Every row comes from one small tree of marks. The marks that hang from a mark follow it in brackets, in the order of their numbers. Every link used is in the known rows. Which tree was each row made from?
In the rows, zero is written as 128.
Known rows:
k_518(k_248(k_52 k_923(k_578 k_633))): [158 140 108 132 160 149 104 127 138 113  79 150 171 130  69 105 139 125
 132 136 129 154 165  98 132  88 106 101 157]
k_160(k_32 k_739): [138 177 174 151  91 100  72 125 115 113 141 132  61 135 149 139 125  85
 106 132 127 135 160 166 135 127 164 110  86]
k_32(k_160(k_923(k_248)) k_578): [188 181 155 148 137 104 130 189 127 134  95  87 156 149 164 105 121  82
 103 104 147 113  99 127  78 151 135 158  81]
k_248(k_52 k_923(k_578(k_251))): [170 131 117  84 140 136 128 119 108  94 131 141 134 112 119 122 121 149
 166 147  78 151 132 108  98 149 102  93 143]
k_248(k_52): [110 161 127 129 106 116 121 107 125 106  93 130 119 125 108  96 101 119
 162 149 140 113 131 108 154 123 131  90 109]
k_633(k_923(k_578(k_251))): [178 166 136  72 148 140 108 140 118 135 174 110 165 142 144 110  80 113
 128 122 112 128 106 122 148 161 137  75 129]
k_923(k_633(k_675)): [ 84 161 124 168 128 135  47 105 113 152 126 119 110 153 115 131  55  82
 104 126 167 110 144 119 174  88 167  74 135]
k_160(k_32 k_923(k_633)): [150 207 159 202  74 106  55 133  94 181  74 130  95 153 147 150 102  60
  89 121 143 126 145 123 130 104 179 115  83]
k_923(k_248(k_52) k_633(k_675)): [129 140 107 154 164 111  84 119 117 149 129 125 159 148  72  85  61  98
 131 131 181 106 119 104 156  94 155  82 113]
k_578(k_251(k_248(k_52))): [ 96  92  98 137 117 138 162  88 100 143 144 139 108 130  83 112 166 167
 186 174 103 113 103 121 160 132  97 118 106]
k_633(k_675 k_923(k_248(k_52 k_518))): [137 132 124  90 150  89 148 146 123 126 163 111 183 114 113  97  67  98
 118 104 195 126  89 116 159 134 111 126 115]
k_251(k_578): [ 97 138 130 113  93 126 114 110 149 130 143 107 109 140 148 107 114 122
 142 160 124 117 128 143 150 127 153 101 123]
k_518(k_248(k_52) k_578(k_251)): [ 99 109  87 136 119 152 147  98 174 169 100 137 128 128  56  97 164 156
 187 129  80 172 141 100 180  80 133 106 154]
k_633(k_923(k_248(k_518))): [159 145 136  81 148 113 131 162 153 111 152 109 182 119 160 113  92 106
  98  89 179 112 101 126 153 176 144 129 123]
k_923(k_248(k_52 k_518) k_578): [166 126 125  78 188  90 197 165 155  84 133 140 197  99 153  72  92 158
 146 117 139 137 116 121 102 131 143 115 124]
k_251(k_248(k_52) k_578): [ 83  88 117 128  89 113 182  88 120 142 151 120 120 147  91  85 170 164
 177 197 123 108 100 136 154 114  99 135 100]
k_518(k_248(k_923) k_578(k_251)): [116 103 103 116 112 176 102 105 183 145 111 117 106 127 103 158 177 138
 155 106  64 189 174 107 144 112 137 116 189]
k_923(k_248(k_518(k_578))): [126 114 127 102 145 115 152 141 204 118 127 119 156 122 166 116 106 145
 126  82 128 148 144 122 123 122 191 125 154]
k_32(k_160 k_248(k_518) k_578(k_251)): [ 85 118 142 156 177 128 188 171  81 147 164 128  95 101 146 164 159 181
 102 134 107  93  97 151  70 162  72 210 127]
k_160(k_923(k_633)): [128 183 125 169  84 141  52 126 116 159  62 133 127 144 133 133  91  67
  97 111 161 111 128 120 166 110 166  94 108]
k_578(k_251(k_248(k_52 k_923))): [117  80 101 120 107 150 144  85  95 117 140 137  96 120  87 149 185 164
 176 169  91 128 119 115 130 154  71 137 128]
k_248(k_518(k_578(k_251))): [ 88 108 108 118 115 145 139 109 179 146 132 142 104 110 160 148 131 159
 138 106  88 155 134 129 146 125 162 120 169]
k_251(k_248 k_578): [ 84  92 129 123  96 130 156  99 128 144 170 106 111 153 134 109 159 149
 150 176 119 111 118 151 151 122 128 134 118]
k_32(k_160(k_923)): [157 200 142 153  96 128  96 135 136 106  69 102  98 157 163 125 124  51
 127 126 159 114 115 109 126 129 126 124  88]
k_578(k_251): [109 144 112 122 118 152  94 107 123 131 136 125  96 126 138 131 111 129
 147 139 101 120 126 123 156 148 152  85 130]
k_578(k_251(k_248(k_518 k_923(k_633)))): [ 99  63  88 148 132 174 114 101 114 138 150 166 101 115 129 194 183 166
 102 144 112 120 126 139 138 154  93 156 161]
k_32(k_160(k_923(k_248(k_52))) k_578): [186 176 141 157 133  90 156 180 119 133  77 103 169 139 121  83 132  93
 129 123 151 112  83 112  83 143 107 164  66]
k_633(k_675 k_923(k_248(k_518(k_578)))): [133 125 141  85 141 100 130 146 171 150 170  88 177 136 151 119  60  95
 104  65 169 154 122 123 153 115 164 129 154]
k_160(k_923): [126 182 141 134  73 127  96 135 118 129  78 108 117 125 161 126  92  76
 128 106 140 128 133 124 152 128 157  99 105]
k_923(k_248 k_578 k_633): [187 156 131 114 198 131  93 155 146 124 134 123 192 160 138  83  67 119
 109 116 147 114 139 121 117 121 195  67 130]
k_251(k_248(k_52 k_518)): [ 74  94 116 132 117 117 202 107 120 110 124 149 125 104 123 115 159 167
 152 151 144 115 112 129 154 123  93 154 115]
k_633(k_923(k_248(k_52))): [181 167 136  87 135 104 120 141 132 119 129 104 191 146  90  75  89  89
 141 122 176 103  90 103 158 163 126  95  96]

Which tree is each row?
[ 46 124 168 133 145 105 187 182  72 141 146 127 126  76 157 154 115 184
  89 102 120  99 129 170  92 145 116 187 141]	k_32(k_248(k_518) k_578)
[116 112 125 156 118 162  76  95 110 123 116 131 108 153 112 166 153 122
 109 146 140 106 147 124 139 132 119 127 144]	k_251(k_248(k_923(k_633)))
[116  85 115 118 113 167 115  98 102 120 157 120  84 130 130 172 176 151
 153 152  85 129 134 128 124 163 100 134 142]	k_578(k_251(k_248(k_923)))
[ 66  70 120 122 102 125 197 109 143 132 174 129 115 121 159 125 172 172
 133 163 127 119 111 165 147 126 114 168 132]	k_251(k_248(k_518) k_578)
[132  86  90 103 148 120 178 126 187 143 136 145 155 106 114 107 136 176
 164 111 100 154 111 116 129 129 150 126 142]	k_923(k_248(k_52 k_518(k_578(k_251))))
[214 162 140 105 177 107 175 194 166  85 112 111 178 132 209  98 114  94
 112  95 156 141 107 118  71 138 139 147 102]	k_32(k_160(k_923(k_248(k_518) k_578)))
[126 161 168 143 147 142 108 133 108  88 146 120  62 145 113 135 146  96
 113 133 158  89 131 157 118 140  99 150  95]	k_32(k_160(k_739) k_248)
[ 94  77 121 150 111 157 122  96 166 136 109 147 116 135 132 183 169 156
  98 116 124 138 157 129 131 108 127 166 180]	k_251(k_248(k_518(k_578) k_923(k_633)))
[106  82 133 109  89 141 138  96 128 117 161 101 100 143 138 144 178 145
 143 173 107 127 135 146 123 142 101 152 137]	k_251(k_248(k_923) k_578)
[116 130 111 158 115 174  61 106 192 152  72 131 127 154  88 150 154 110
 115 100 118 163 187 102 156  81 155 111 191]	k_518(k_248(k_923(k_633)) k_578)
[107  79 121 114  81 125 162  87 117 115 145 119 110 134  98 123 188 154
 166 191 114 125 116 133 125 130  71 156 122]	k_251(k_248(k_52 k_923) k_578)
[ 86 115 144 106 127 118 171 139  86  87 115 142 107  68 114 163 137 162
 130 124 134 115 136 124  91 150  69 178 145]	k_32(k_248(k_52 k_518 k_923))
[145 158 123 156 127 123  56 146 110 172 112 104 153 151 124 122  50  56
 104  87 183 123 125 122 150  94 183  95 108]	k_160(k_923(k_248 k_633(k_675)))
[168 106 112  73 198 126 171 169 153 107 180 134 176 101 184 106 102 168
 133 104  99 145 116 137  98 157 164 109 140]	k_923(k_248(k_518) k_578(k_251))
[164 150 132 123 203 118  86 153 125 141 163 107 183 162 132  91  32 100
 106 106 164 123 144 120 120  91 194  68 138]	k_923(k_248 k_578 k_633(k_675))
[ 93  77 133 114 101 142 166 106 170 108 124 125 105 118 162 175 174 159
 125 110 102 160 160 129 115 123 120 173 176]	k_251(k_248(k_518(k_578) k_923))
[152 180 160  81 143 108  98 142 104 129 175  83 165 146 148 103  27  72
 119 101 161 135 128 124 147 114 144  74 134]	k_633(k_675 k_923(k_578))
[200 185 121 176 147 138  70 149 151 137  77 112 143 182 135 110 115  53
 103 118 189  99 103 102 124 132 156 117  83]	k_32(k_160(k_923(k_248 k_633)))
[149 170 117 203 120 143  76 149  99 190  88 131 116 154 129 147 142  90
  88 137 127 106  89 130 119 137 116 146  99]	k_32(k_160(k_923(k_633)) k_578(k_251))
[110 127 118 109 106 122 139 119 136  69  92 149 115  82 138 150 134 134
 131 132 135 138 140 116 119 149  91 141 144]	k_248(k_52 k_518 k_923)
[139 173 131 165  69 148  27 125 128 141  79 158 114 140 120 137 111  50
  84 102 169 119 131 164 188 110 157 100  95]	k_160(k_739 k_923(k_633))
[148 136 118 120 151 125 126 133 134  88  96 170 162 102 131 132 109 139
 107 134 137 138 141 113 107 122 105 119 158]	k_248(k_52 k_518 k_923(k_578 k_633))
[109 138 160 140 155 134 144 146 120  80 148 143  67 117 141 155 159 117
  94 121 167  97 125 169 113 145  85 180 110]	k_32(k_160(k_739) k_248(k_518))
[ 92 169 210 168 127  77 150 180  39 171 149  99  88 114 141 153 110 157
 100 125 100 105 150 159  61 137 139 175 100]	k_160(k_32(k_248 k_578))
[116 105 118 170 146 127 184 115  90 152 141 125 109 146  88 111 199 167
 159 187 101  99  79 127 109 144  59 175  93]	k_32(k_160 k_578(k_251(k_248(k_52))))
[148 133 132  83 140 109 167 139 135  60 108 148 150  84 159 127 115 149
 134 129 118 154 146 116  88 140  97 129 151]	k_248(k_52 k_518 k_923(k_578))
[170 107  96 110 212 141 134 162 150 138 167 160 186 118 155 111 100 160
 106 110 124 127 113 134 115 141 173  99 144]	k_923(k_248(k_518) k_578(k_251) k_633)
[ 87 116 162 147 126 105 176 140 107 184 171 130  65 103 146 182 142 182
 127 110  69 148 150 144  82 117 152 178 143]	k_160(k_32(k_248(k_518(k_578(k_251)))))
[ 96  88 113 131 109 155 147  87 151 168 155 118  99 154 117 137 161 164
 168 134  77 140 133 128 154 112 154 119 147]	k_518(k_578(k_251(k_248)))
[118  72 107 119  95 147 152  74 137 139 130 131 101 136  80 150 187 170
 186 149  68 155 135 108 127 123  96 141 154]	k_518(k_578(k_251(k_248(k_52 k_923))))
[132  86 131  91 141 117 211 130 114  71 136 147 151  93 146 131 160 176
 148 145 114 147 136 126  90 128  74 159 145]	k_251(k_248(k_52 k_518 k_923(k_578)))
[132 122  97 145 166 115 129 137 151 121 102 163 173 117 104 101 107 138
 113 125 175 100 109 116 145 128 145 115 123]	k_923(k_248(k_52 k_518) k_633)
[167 127 110 115 201 106 158 157 151 112 122 165 209 117 126  75  89 151
 116 121 156 120 115 117 116 116 150 104 131]	k_923(k_248(k_52 k_518) k_578 k_633)
[119  78 102 151 110 180  85  74 143 172 132 136  98 166  96 180 179 154
 129 138  85 137 149 119 139 115 134 129 174]	k_518(k_578(k_251(k_248(k_923(k_633)))))
[117 108 114 157 112 145 102  88 102 120  97 147 117 145  70 141 164 132
 134 165 140 104 137 110 144 122  88 128 125]	k_251(k_248(k_52 k_923(k_633)))
[ 84  62 122 106  93 134 177 108 139 107 168 127 105 111 165 164 189 167
 123 162 110 136 127 160 118 148  86 186 150]	k_251(k_248(k_518 k_923) k_578)
[ 79  66  92 131 124 133 200 100 111 135 150 160 114  98 112 129 181 189
 165 161 110 122  96 135 155 138  85 152 123]	k_578(k_251(k_248(k_52 k_518)))
[147 189 198 168  54  78  94 171  77 163 112 127  94 116 165 150 129  79
  76 103 112 151 143 193 106 124 150 160  70]	k_160(k_32(k_578) k_739 k_923)
[142 148 129 127 150 123  78 117  98 113 119 132 144 135  99 122  64 102
 123 138 145 143 152 104 115  89 117  84 149]	k_248(k_52 k_923(k_578 k_633(k_675)))
[121  98  90 120 106 161 125  92 174 144  93 133 116 119  60 135 186 150
 183 123  67 189 161  94 149 101 105 122 175]	k_518(k_248(k_52 k_923) k_578(k_251))
[181 155 139 112  97 122  83 161 139 110 115 126 142 129 147 109 108  66
 112  79 157 134 124 163 152 142 167 108  82]	k_160(k_739 k_923(k_248))
[173 156 216 107 138 101 113 167  64  90 172 125  80 115 150 171 127 124
 100 113  97 151 185 173  48 139 123 153 115]	k_160(k_32(k_248(k_923(k_578))) k_739)
